Each row was made from one walk, in order. Every step used is in the known rows, and no mark comes twice. Write each row's walk.
(in the rows, 128 means zero)
Known rows
gepul > guda > mibu > vedel > gafe > sasa: [129 122 124 117 131 126 126 133 136 122 140 121 138 126 129 134 126 126
 135 115 136 142 113 118 121 134  94 120 122 129 144 115 121 131 137 129
 123 145]
vimut > toka > vedel > gepul > guda > mibu: [132 122 127 115 111 136 159 143 166 127 129 118 113 132 126 128 125 131
 118 125 122 133 140 124 101 129 122 143 133 126 130 130 130 138 116 127
 135 139]
vezo > sasa > vepi > vedel > toka: [138 140 138 117 111 130 136 122 109 130 121 129 119 136 139 131 130 132
 130 126 124 166 156 152 150 127 130 136 115 126 113 142 127 118 152 131
 126  95]
mibu > vinuku > vezo > sasa: [124 140 127 129 128 120 106 130 128 128 137 128 125 129 116 122 122 138
 129 120 161 125 162 101 156 120  99 127 122 121 130 122 139 124 139 128
 116 152]
guda > mibu > vedel: [129 123 128 132 131 129 141 119 146 130 135 127 142 123 139 128 127 136
 133 136 145 139 162 131 107 130 125 140 131 127 131 125 124 136 136 125
 137 108]
niti > guda > mibu > sasa: [126 133 135 121 140 114 104 127 136 121 121 132 139 120 125 125 129 114
 130 126 119 136 146 120 135 124 141 132 135 121 135 132 115 140 159 130
 128 122]
niti > guda > mibu > vinuku > vezo > sasa > gafe: [125 149 129 138 136  94  90 136 121 120 142 117 118 132 100 132 119 125
 126 119 144 126 158  73 150 112  87 114 138 104 135 125 133 139 167 130
 116 195]
vepi > sasa > guvimu: [113 129 125 125 130 135 143 125 112 130 113 137 129 127 140 124 133 127
 121 126 136 117 104 153 152 128 170 118 127 126 135 143 134 121  96 137
 129 111]
vimut > toka > vedel > gafe > sasa > vezo: [118 126 105 126 125 136 132 148 161 131 133 116 122 136 116 124 121 135
 124 111 160 124  84 147 137 139 108 115 125 133 127 113 107 125 105 130
 118 205]
vepi > vedel > gepul > guda > mibu: [130 120 134 121 129 138 155 126 110 120 137 130 116 134 139 134 124 131
 124 129 100 139 153 116  90 134 123 141 126 130 123 124 137 131 126 128
 137 101]
togupo > vinuku > mibu > vedel > gafe: [132 124 108 139 113 130 119 128 125 130 130 115 145 128 119 126 125 135
 141 136 137 142 133 136 102 135 115 111 127 126 145 115 105 126 101 135
 127 157]
togupo > vinuku > mibu > sasa > vepi: [134 137 116 136 121 126 117 121 113 128 127 127 134 123 117 130 145 126
 138 150 113 135 152 137 140 111 145 120 137 121 130 136 129 122 137 129
 112 125]
guda > mibu > vedel > gafe > sasa > guvimu: [122 127 105 127 142 129 130 124 124 129 124 125 139 129 134 133 133 130
 133 131 149 146  98 120 105 124 120 113 129 125 147 123 132 118 127 133
 125 146]
gepul > guda > mibu > sasa > vepi: [138 128 142 131 129 124 120 123 123 124 133 135 121 122 126 141 144 121
 128 138  98 119 157 122 152 110 134 132 138 117 127 146 142 136 171 121
 121 114]
gafe > sasa > niti > guda > mibu > vinuku: [121 143 124 120 151 106 119 139 129 132 125 129 138 118 129 131 131 119
 128 117 135 133  69  88 117 112 127 120 142 122 131 106 123 129 154 127
 123 133]
vinuku > vezo: [121 126 123 138 131 123 124 126 132 130 128 131 114 123 128 118 114 136
 124 119 142 128 137 150 143 137 136 129 126 132 128 120 138 122  88 131
 130 105]
vedel > gafe > sasa > niti > guda > mibu > vinuku: [125 139 117 123 149 108 105 141 118 132 124 125 135 121 123 138 129 116
 129 115 123 136  46  79 117 118 120 105 140 119 134 104 115 133 159 128
 124 157]
gepul > guda > mibu > vedel > gafe > sasa > niti: [131 118 122 120 144 125 122 136 140 125 131 128 135 127 128 134 135 128
 132 127 113 134  27 107 109 115 108 118 134 137 130 115 126 123 147 123
 122 154]
togupo > dided: [118 112 130 149 121 128 140 122 111 140 106 136 134 123 152 118 135 125
 132 112 119 137 138 162 147 129 156 121 123 123 130 133 109 132  88 132
 123  85]
niti > sasa > vepi > vedel > mibu > vinuku > vezo: [144 150 126 132 137 122 113 126 135 129 135 128 110 126 101 134 127 126
 129 128 132 117 190  91 140 134 110 108 132 120 116 130 139 117 126 130
 126 162]
vedel > gafe > sasa: [117 124 111 124 123 131 117 133  94 128 122 127 129 126 143 128 122 125
 126 117 131 148  75 144 148 144 127 114 113 132 135 115 117 128 109 134
 122 108]
vimut > toka > vedel > gafe: [131 122 115 133 100 137 128 148 158 138 115 113 116 131 124 127 116 130
 121 121 150 138  89 158 147 150 134 121 125 127 131 132 108 134  95 130
 136 158]
vimut > toka: [119 131 129 127  93 124 129 145 138 135 108 124 115 127 147 119 124 129
 117 119 143 141 119 162 153 137 144 130 124 130 132 139 115 131  93 131
 133  86]
mibu > guda: [112 107 130 133 125 128 127 132 117 133 123 130 139 121 136 123 123 119
 126 125 136 111  96 146 161 139 147 132 121 140 145 125 122 142  97 125
 136  81]
guda > mibu > vedel > gafe: [133 117 119 138 124 132 119 124 126 130 131 122 134 126 132 136 122 133
 132 133 130 144 130 121 112 137 118 118 128 123 133 123 115 139 136 128
 138 142]
guvimu > sasa > vepi > vedel: [134 137 134 139 130 144 141 116 118 128 135 130 110 125 134 140 129 122
 142 129 127 147 123 144 119 142 137 133 132 136 117 130 134 117 123 127
 140 117]
vimut > toka > vedel > gepul: [125 122 120 126 100 146 158 139 156 138 117 118 116 135 134 118 121 138
 119 136 130 124 116 144 107 146 141 144 124 133 122 124 129 128  88 130
 140 125]
vinuku > mibu > sasa > vepi > vedel: [140 139 129 132 134 131 125 118 102 127 135 128 121 130 123 132 140 126
 137 145 107 139 167 148 125 129 137 134 132 132 112 142 136 112 150 126
 132 117]
toka > vedel > mibu: [135 122 118 122 127 142 151 124 136 133 119 124 138 128 130 124 120 130
 116 127 132 127 147 156 134 136 146 128 119 130 118 136 112 133  82 128
 131 122]
gafe > sasa > niti: [114 125 116 123 139 129 129 132 113 132 115 138 133 124 147 122 134 129
 123 130 122 134   7 142 135 120 146 126 129 144 119 119 130 116 115 127
 119  91]
vimut > toka > vedel > gepul > guda: [127 115 141 121  98 140 157 145 162 131 124 120 115 135 131 119 121 133
 117 127 124 101 125 144 116 139 126 146 125 132 132 129 133 128  82 130
 136 124]
vezo > sasa: [119 128 128 124 113 131 117 125 103 124 123 133 134 133 139 124 126 133
 120 128 145 137 142 138 157 124 120 134 114 129 127 140 125 128 125 133
 119 110]
gafe > sasa: [112 130 118 119 125 128 137 129 106 128 123 132 136 123 149 122 125 127
 124 118 144 143  99 156 147 137 135 132 116 136 132 119 125 123 103 132
 121  77]
toka > vedel > gepul > guda > mibu > vinuku: [131 121 131 127 129 136 157 136 139 134 143 122 131 126 127 132 125 134
 126 130 141  99 146  98  98 125 120 141 134 115 131 114 137 143 137 121
 132 142]
mibu > vedel > toka > vimut: [126 118 122 127 102 128 151 126 185 135 111 129 159 127 135 123 121 138
 130 129 172 129 117 176 111 140 167 156 127 134 138 137 130 139 137 125
 140  86]
guvimu > sasa > vepi > vedel > gafe: [138 130 127 144 125 145 119 121 103 128 131 126 105 129 129 146 125 119
 140 127 113 151  96 133 120 149 129 112 127 131 121 126 125 122 124 130
 140 150]
gafe > sasa > niti > guda > mibu > vinuku > vezo: [125 147 117 123 164 100 112 138 157 129 134 127 124 118 108 126 124 124
 133 108 138 138  79  81 118 114 114 118 145 125 129  98 138 119 144 127
 120 159]

Write each row's walk
[113 123 123 142 139 143 128 123 138 125 136 136 124 123 133 119 121 132
 129 117 157 106 104 146 111 128 128 121 130 139 129 113 113 134 103 127
 129 174] | guvimu > sasa > vezo
[131 126 137 131 145 113 124 125 162 130 126 129 144 123 126 127 129 127
 130 133 120 130 104 110  92 119 126 132 145 131 126 119 122 126 136 128
 139 131] | sasa > niti > guda > mibu > vedel
[139 127 145 125 124 136 136 122  96 121 139 130 113 137 123 129 139 127
 130 145  73 108 175 126  95 126 119 136 127 134 120 134 149 113 134 128
 134 120] | vinuku > mibu > sasa > vepi > vedel > gepul > guda
[117 116 115 123 129 121 123 133 110 130 126 124 138 121 122 118 126 120
 126 126 129 119 122 155 136 130 139 125 125 143 145 126 119 136  99 128
 138 105] | vinuku > mibu > guda
[136 122 144 114 118 121 148 130 163 130 128 124 139 123 143 119 124 133
 131 119 144 141 165 148 115 121 122 142 124 124 139 127 115 141 142 126
 132  96] | gepul > guda > mibu > vedel > toka
[115 122 129 137 134 132 122 122 113 132 109 140 138 127 144 118 138 129
 124 145 142 104 110 151 140 120 162 130 130 126 142 145 138 122 121 130
 124 104] | mibu > sasa > guvimu
[130 115 141 125 115 131 143 125 122 126 137 125 132 132 133 116 127 138
 124 139 105  93 174 133  74 128 107 138 124 137 137 119 138 122  97 132
 140 114] | vinuku > mibu > vedel > gepul > guda
[130 108 122 120 133 137 144 131 149 134 124 122 146 125 117 125 121 117
 123 125 131 113 120 139 152 140 142 129 119 139 134 131 111 143  85 123
 136 126] | toka > vedel > mibu > guda
[142 133 121 136 128 132 106 123  87 127 132 123 114 133 117 139 135 124
 136 142  93 144 140 138 126 137 128 112 128 128 118 137 127 117 152 129
 134 151] | vinuku > mibu > sasa > vepi > vedel > gafe
[134 146 129 137 131 117 106 130 100 121 144 117 114 140 109 132 122 132
 128 127 135 126 166  88 152 123  87 112 122 115 117 134 132 130 147 126
 116 182] | vepi > vedel > mibu > vinuku > vezo > sasa > gafe
[127 127 134 138 124 123 104 126  90 124 120 126 128 130 135 124 133 121
 120 143 106 106 119 130 161 123 139 115 123 118 125 146 115 150 138 124
 120 125] | vedel > mibu > sasa > gafe
[136 138 138 133 136 114 106 120 126 125 124 132 127 121 120 139 138 113
 129 137  96 135 158 113 144 116 141 126 141 115 126 138 133 132 168 128
 126 121] | niti > guda > mibu > sasa > vepi
[128 148 127 121 140 104  98 132 145 122 138 125 127 127 101 128 119 127
 132 109 153 142 182  78 139 114  89 124 131 115 134 119 133 127 155 133
 119 177] | niti > guda > mibu > vinuku > vezo > sasa
[122 113 132 131 143 138 128 124 129 118 143 136 126 133 125 122 135 135
 123 136 106  90 151 107 102 113 116 130 132 127 125 122 129 141 156 122
 120 172] | vedel > gepul > guda > mibu > sasa > vezo
[110 123 120 137 127 132 111 129 133 123 128 141 130 129 123 116 124 135
 113 131 160  88 134 141 138 134 127 116 131 131 126 130 114 132 111 136
 120 165] | niti > sasa > vezo
[137 147 128 120 136 126 115 125 122 123 140 126 122 136 111 128 122 134
 132 117 144 142 189  92 141 126  91 123 116 126 117 128 131 117 135 128
 119 166] | vepi > vedel > mibu > vinuku > vezo > sasa
[140 136 133 133 138 134 132 116 114 126 137 131 120 128 127 143 139 124
 138 144 108 152 157 125 134 130 139 138 135 124 109 142 137 123 174 122
 130 111] | guda > mibu > sasa > vepi > vedel
[113 124 126 128 134 140 137 126 122 125 137 136 127 129 128 122 126 134
 121 116 133 102 124 148 153 132 144 117 126 131 117 124 116 132 112 131
 124 159] | vepi > sasa > vezo
[123 134 123 129 124 127 135 122  97 132 126 132 122 123 141 136 134 125
 124 129 118 139 114 147 156 127 138 126 124 127 124 127 142 118 118 130
 119  80] | gafe > sasa > vepi
[135 135 120 120 104 130 145 123 151 128 115 131 137 139 123 141 128 133
 130 128 149 159 136 160 132 133 156 153 124 130 119 155 142 125 167 126
 130 102] | vezo > sasa > vepi > vedel > toka > vimut
[135 139 133 118 137 129 127 129 131 118 153 125 113 139 107 132 124 138
 135 121 131 135 190  65 108 121  74 136 124 123 123 118 151 120 160 126
 122 176] | vepi > vedel > gepul > guda > mibu > vinuku > vezo > sasa
[122 126 146 131 141 112  95 131 133 128 107 138 139 124 129 118 132 115
 124 132 101 105  52 127 134 118 153 126 140 135 126 128 120 123 130 131
 129 118] | mibu > sasa > niti > guda
[142 129 130 117 118 125 148 127 175 123 123 131 136 131 117 144 135 124
 135 128 134 148 136 151 121 127 161 156 136 126 126 155 143 138 194 119
 131 110] | gepul > guda > mibu > sasa > vepi > vedel > toka > vimut
[121 123 124 135 138 141 124 127 135 131 116 139 123 118 144 121 132 125
 131 130 130 124   4 138 109 120 152 126 138 146 122 121 121 129 112 124
 133 129] | guvimu > sasa > niti
[136 129 136 120 134 138 123 120 109 123 121 132 136 130 135 124 133 122
 130 135 109 133 154 136 137 137 141 131 116 134 115 144 113 128 131 126
 129 109] | vepi > vedel > mibu > sasa
[136 119 158 132 121 141 139 121 104 123 136 134 114 137 134 134 136 127
 128 145  78 100 154 120 115 134 125 142 124 131 120 133 152 117 132 125
 132 101] | mibu > sasa > vepi > vedel > gepul > guda
[128 124 141 123 110 128 142 125 147 138 117 126 143 124 152 111 122 137
 131 126 151 133 144 165 127 134 139 140 118 129 135 125 112 134 121 129
 136  76] | mibu > vedel > toka
[126 108 154 132 111 137 147 125 127 127 134 130 132 132 143 119 125 137
 122 137 110  85 151 126  95 135 115 143 121 134 137 119 140 126  96 129
 138  97] | mibu > vedel > gepul > guda
[129 140 125 135 157 102 110 135 152 132 129 128 119 119 109 126 121 128
 129 115 130 125  95  86 116 112 125 118 149 122 126 107 137 125 138 126
 129 156] | sasa > niti > guda > mibu > vinuku > vezo
[142 129 129 120 142 125 118 120 127 123 137 124 120 136  98 138 129 117
 133 123 102 143 172  99 158 129 104 119 117 139 121 137 136 121 123 124
 127 152] | vinuku > vezo > sasa > vepi > vedel > mibu > guda
[144 122 135 129 131 141 142 121 143 127 138 128 121 129 115 140 142 127
 130 150  93 110 155 109 118 117 132 142 138 119 120 137 150 134 165 121
 126 147] | toka > vedel > gepul > guda > mibu > sasa > vepi
[131 117 144 128 127 124 142 126 155 125 141 127 141 124 134 129 126 133
 131 129 139 123 169 129 111 125 110 142 132 127 137 128 128 135 131 124
 134 116] | gepul > guda > mibu > vedel
[107 129 114 126 135 128 142 126 104 131 112 136 136 127 150 121 131 130
 122 127 154 130  90 156 133 124 147 125 124 132 143 130 140 111  92 136
 119  88] | gafe > sasa > guvimu
[143 146 136 127 126 131 128 121  87 131 134 127 127 135 127 143 135 128
 128 131 118 132 187  94 142 120 109 119 118 118 111 138 129 121 147 125
 123 133] | vezo > sasa > vepi > vedel > mibu > vinuku
